What can hang from each mark
zusep: lema
muza: kedu zerizep zusep
kedu: muza
kuza: libatis muza
zerizep: sedo
dulag: libatis muza
libatis: kuza
lema: kedu zusep

Each row was made from one small tree. The marks that hang from a mark follow it in brackets, in alphabetical order. Every link used is in the known rows. Write each row's tree.
Known rows
libatis[kuza[muza[kedu zerizep[sedo]]]]: [-0.18 -0.20 -0.07  0.10  0.46 -0.56 -0.21  0.09  0.03  0.26  0.35 -0.05
  0.22  0.11  0.18 -0.13 -0.10 -0.15  0.22 -0.30]
libatis[kuza[muza[kedu zerizep zusep[lema]]]]: [-0.17 -0.24 -0.09  0.04  0.51 -0.47 -0.30  0.09 -0.01  0.43  0.28 -0.10
  0.06  0.04  0.14 -0.12 -0.12 -0.11  0.07 -0.08]
zusep[lema[kedu[muza]]]: [ 0.12 -0.24 -0.08  0.00  0.14 -0.37 -0.36 -0.06  0.66  0.41  0.10 -0.10
 -0.08  0.24  0.01 -0.03 -0.07 -0.02 -0.17  0.10]
kuza[libatis muza[kedu zerizep[sedo] zusep]]: [-0.05 -0.21  0.01 -0.03  0.45 -0.48 -0.26  0.18 -0.15  0.75  0.39 -0.08
  0.29  0.08  0.21 -0.32 -0.11 -0.17 -0.13 -0.16]
kuza[muza[zerizep]]: [-0.09 -0.15  0.06  0.05  0.33 -0.46 -0.26  0.01 -0.42  0.33  0.29  0.01
  0.61  0.13  0.15 -0.22 -0.03 -0.13  0.17 -0.10]
dulag[muza[zerizep zusep[lema]]]: [-0.10 -0.16  0.03 -0.01  0.46 -0.40 -0.45  0.04 -0.05  0.49  0.17 -0.15
  0.20  0.26  0.11  0.03  0.01 -0.14 -0.19 -0.04]
muza[zusep[lema[kedu]]]: [ 0.07 -0.29 -0.10 -0.14  0.13 -0.21 -0.38  0.05  0.08  0.51 -0.01 -0.06
 -0.36  0.20 -0.04 -0.20 -0.02 -0.05 -0.45  0.15]
dulag[libatis[kuza] muza[zerizep]]: [-0.19 -0.17 -0.01  0.29  0.69 -0.54 -0.42 -0.05  0.57  0.01  0.37 -0.07
  0.23 -0.04  0.39  0.15  0.02 -0.21  0.20 -0.40]
kedu[muza[zusep]]: [-0.09 -0.14 -0.06 -0.20  0.32 -0.22 -0.31 -0.01  0.43  0.10  0.16 -0.15
 -0.12  0.02  0.05 -0.06  0.02 -0.09  0.01 -0.09]
libatis[kuza]: [-0.14 -0.21 -0.15  0.12  0.35 -0.35 -0.18 -0.04  0.21 -0.14  0.20 -0.02
 -0.12 -0.01  0.14  0.06 -0.07 -0.11  0.11 -0.39]
libatis[kuza[muza]]: [-0.14 -0.22 -0.10  0.14  0.52 -0.39 -0.19 -0.02  0.15 -0.05  0.31  0.01
  0.12 -0.09  0.19 -0.10 -0.11 -0.13  0.23 -0.25]
muza[zusep]: [-0.05 -0.23 -0.07 -0.18  0.18 -0.17 -0.29  0.05 -0.22  0.19  0.03 -0.04
 -0.29  0.10  0.02 -0.21  0.02 -0.10 -0.31 -0.07]
libatis[kuza[muza[zusep]]]: [-0.15 -0.24 -0.12  0.07  0.55 -0.33 -0.23  0.03  0.07  0.06  0.27 -0.02
 -0.02 -0.10  0.16 -0.16 -0.10 -0.13  0.12 -0.17]
dulag[libatis muza[kedu zerizep]]: [-0.11 -0.20  0.06  0.09  0.48 -0.60 -0.48  0.06  0.35  0.36  0.28 -0.11
  0.12  0.13  0.32  0.02  0.06 -0.20 -0.05 -0.21]
kedu[muza]: [-0.08 -0.12 -0.05 -0.09  0.28 -0.31 -0.26 -0.07  0.54 -0.04  0.21 -0.12
  0.07  0.05  0.09  0.03 -0.01 -0.09  0.15 -0.20]
lema[kedu zusep]: [ 0.09 -0.21 -0.14  0.19  0.07 -0.34 -0.38 -0.02  0.18  0.41 -0.04 -0.10
 -0.12  0.26 -0.07 -0.31  0.09  0.01 -0.42  0.11]
zerizep[sedo]: [-0.01 -0.17 -0.04 -0.02  0.08 -0.39 -0.14  0.03  0.14 -0.02  0.18  0.03
  0.02  0.33  0.05 -0.22  0.00 -0.16 -0.06 -0.42]

Write each row's tree
[-0.11 -0.26 -0.06  0.17  0.48 -0.46 -0.32 -0.01  0.42  0.06  0.32  0.00
  0.02 -0.14  0.33 -0.12 -0.04 -0.17  0.17 -0.26]  dulag[libatis[kuza[muza[kedu zerizep]]]]
[-0.06 -0.23  0.01 -0.03  0.47 -0.43 -0.29  0.15 -0.26  0.75  0.35 -0.08
  0.27 -0.02  0.22 -0.24 -0.11 -0.14 -0.13 -0.06]  kuza[libatis muza[kedu zerizep zusep]]
[ 0.02 -0.10 -0.10  0.15  0.15 -0.47 -0.41 -0.02  0.49  0.52  0.10 -0.20
  0.16  0.33 -0.05 -0.23  0.10  0.00 -0.18  0.03]  lema[kedu[muza[zerizep[sedo]]] zusep]
[-0.02 -0.20 -0.02 -0.09  0.11 -0.38 -0.42  0.06 -0.28  0.78  0.05 -0.12
  0.07  0.37 -0.01 -0.10  0.00 -0.04 -0.32  0.06]  muza[zerizep zusep[lema[kedu]]]
[-0.12 -0.23 -0.06  0.26  0.70 -0.43 -0.39 -0.06  0.83 -0.17  0.33 -0.03
 -0.07 -0.15  0.37  0.08 -0.01 -0.22  0.10 -0.34]  dulag[libatis[kuza] muza]
[-0.13 -0.04  0.00 -0.06  0.24 -0.47 -0.25 -0.03  0.38  0.13  0.29 -0.14
  0.38  0.26  0.09  0.03  0.02 -0.11  0.27 -0.36]  kedu[muza[zerizep[sedo]]]
[-0.19 -0.18 -0.08  0.09  0.52 -0.44 -0.22  0.05 -0.04  0.18  0.33 -0.03
  0.22  0.05  0.16 -0.16 -0.08 -0.15  0.19 -0.28]  libatis[kuza[muza[zerizep[sedo] zusep]]]
[ 0.01 -0.25 -0.04  0.03  0.52 -0.22 -0.23  0.04  0.03  0.32  0.32  0.01
  0.13 -0.20  0.23 -0.28 -0.12 -0.15 -0.11 -0.08]  kuza[libatis muza[zusep]]
[-0.05 -0.19  0.01  0.06  0.50 -0.33 -0.26  0.05 -0.22  0.50  0.36 -0.02
  0.43 -0.09  0.24 -0.20 -0.11 -0.14 -0.02 -0.14]  kuza[libatis muza[zerizep zusep]]
[-0.12 -0.09  0.05  0.07  0.40 -0.54 -0.32  0.03  0.01  0.22  0.27 -0.08
  0.43  0.37  0.15  0.04  0.03 -0.19  0.03 -0.35]  dulag[muza[zerizep[sedo]]]
[ 0.00 -0.14 -0.07 -0.14  0.15 -0.44 -0.38  0.04  0.28  0.52  0.13 -0.09
  0.07  0.28  0.02 -0.09  0.04 -0.02 -0.10 -0.04]  lema[kedu[muza[zerizep zusep]]]
[ 0.01 -0.34 -0.09 -0.27  0.14 -0.30 -0.39  0.18 -0.05  0.72 -0.02 -0.18
 -0.57  0.23 -0.04 -0.22 -0.05 -0.07 -0.55  0.19]  muza[kedu zusep[lema]]
[-0.19 -0.20 -0.07  0.10  0.48 -0.53 -0.24  0.06 -0.05  0.26  0.32 -0.06
  0.21  0.04  0.18 -0.07 -0.10 -0.13  0.21 -0.23]  libatis[kuza[muza[kedu zerizep]]]
[-0.05 -0.21  0.02  0.07  0.42 -0.51 -0.24  0.09 -0.14  0.61  0.40 -0.06
  0.44  0.00  0.26 -0.15 -0.13 -0.13  0.02 -0.17]  kuza[libatis muza[kedu zerizep]]
[-0.15 -0.08 -0.02 -0.18  0.30 -0.34 -0.35  0.00  0.18  0.29  0.20 -0.18
  0.18  0.13  0.06  0.01  0.04 -0.09  0.09 -0.16]  kedu[muza[zerizep zusep]]
[-0.14 -0.06 -0.01 -0.18  0.28 -0.38 -0.31  0.03  0.27  0.28  0.24 -0.17
  0.19  0.24  0.05 -0.06  0.04 -0.11  0.11 -0.25]  kedu[muza[zerizep[sedo] zusep]]
[-0.04 -0.19  0.03  0.08  0.40 -0.56 -0.21  0.12 -0.04  0.59  0.43 -0.05
  0.46  0.11  0.25 -0.23 -0.13 -0.17  0.04 -0.27]  kuza[libatis muza[kedu zerizep[sedo]]]
[-0.10 -0.11 -0.02 -0.14  0.31 -0.32 -0.38 -0.02  0.33  0.40  0.19 -0.21
  0.14  0.16  0.05  0.04  0.00 -0.07  0.05 -0.04]  kedu[muza[zerizep zusep[lema]]]
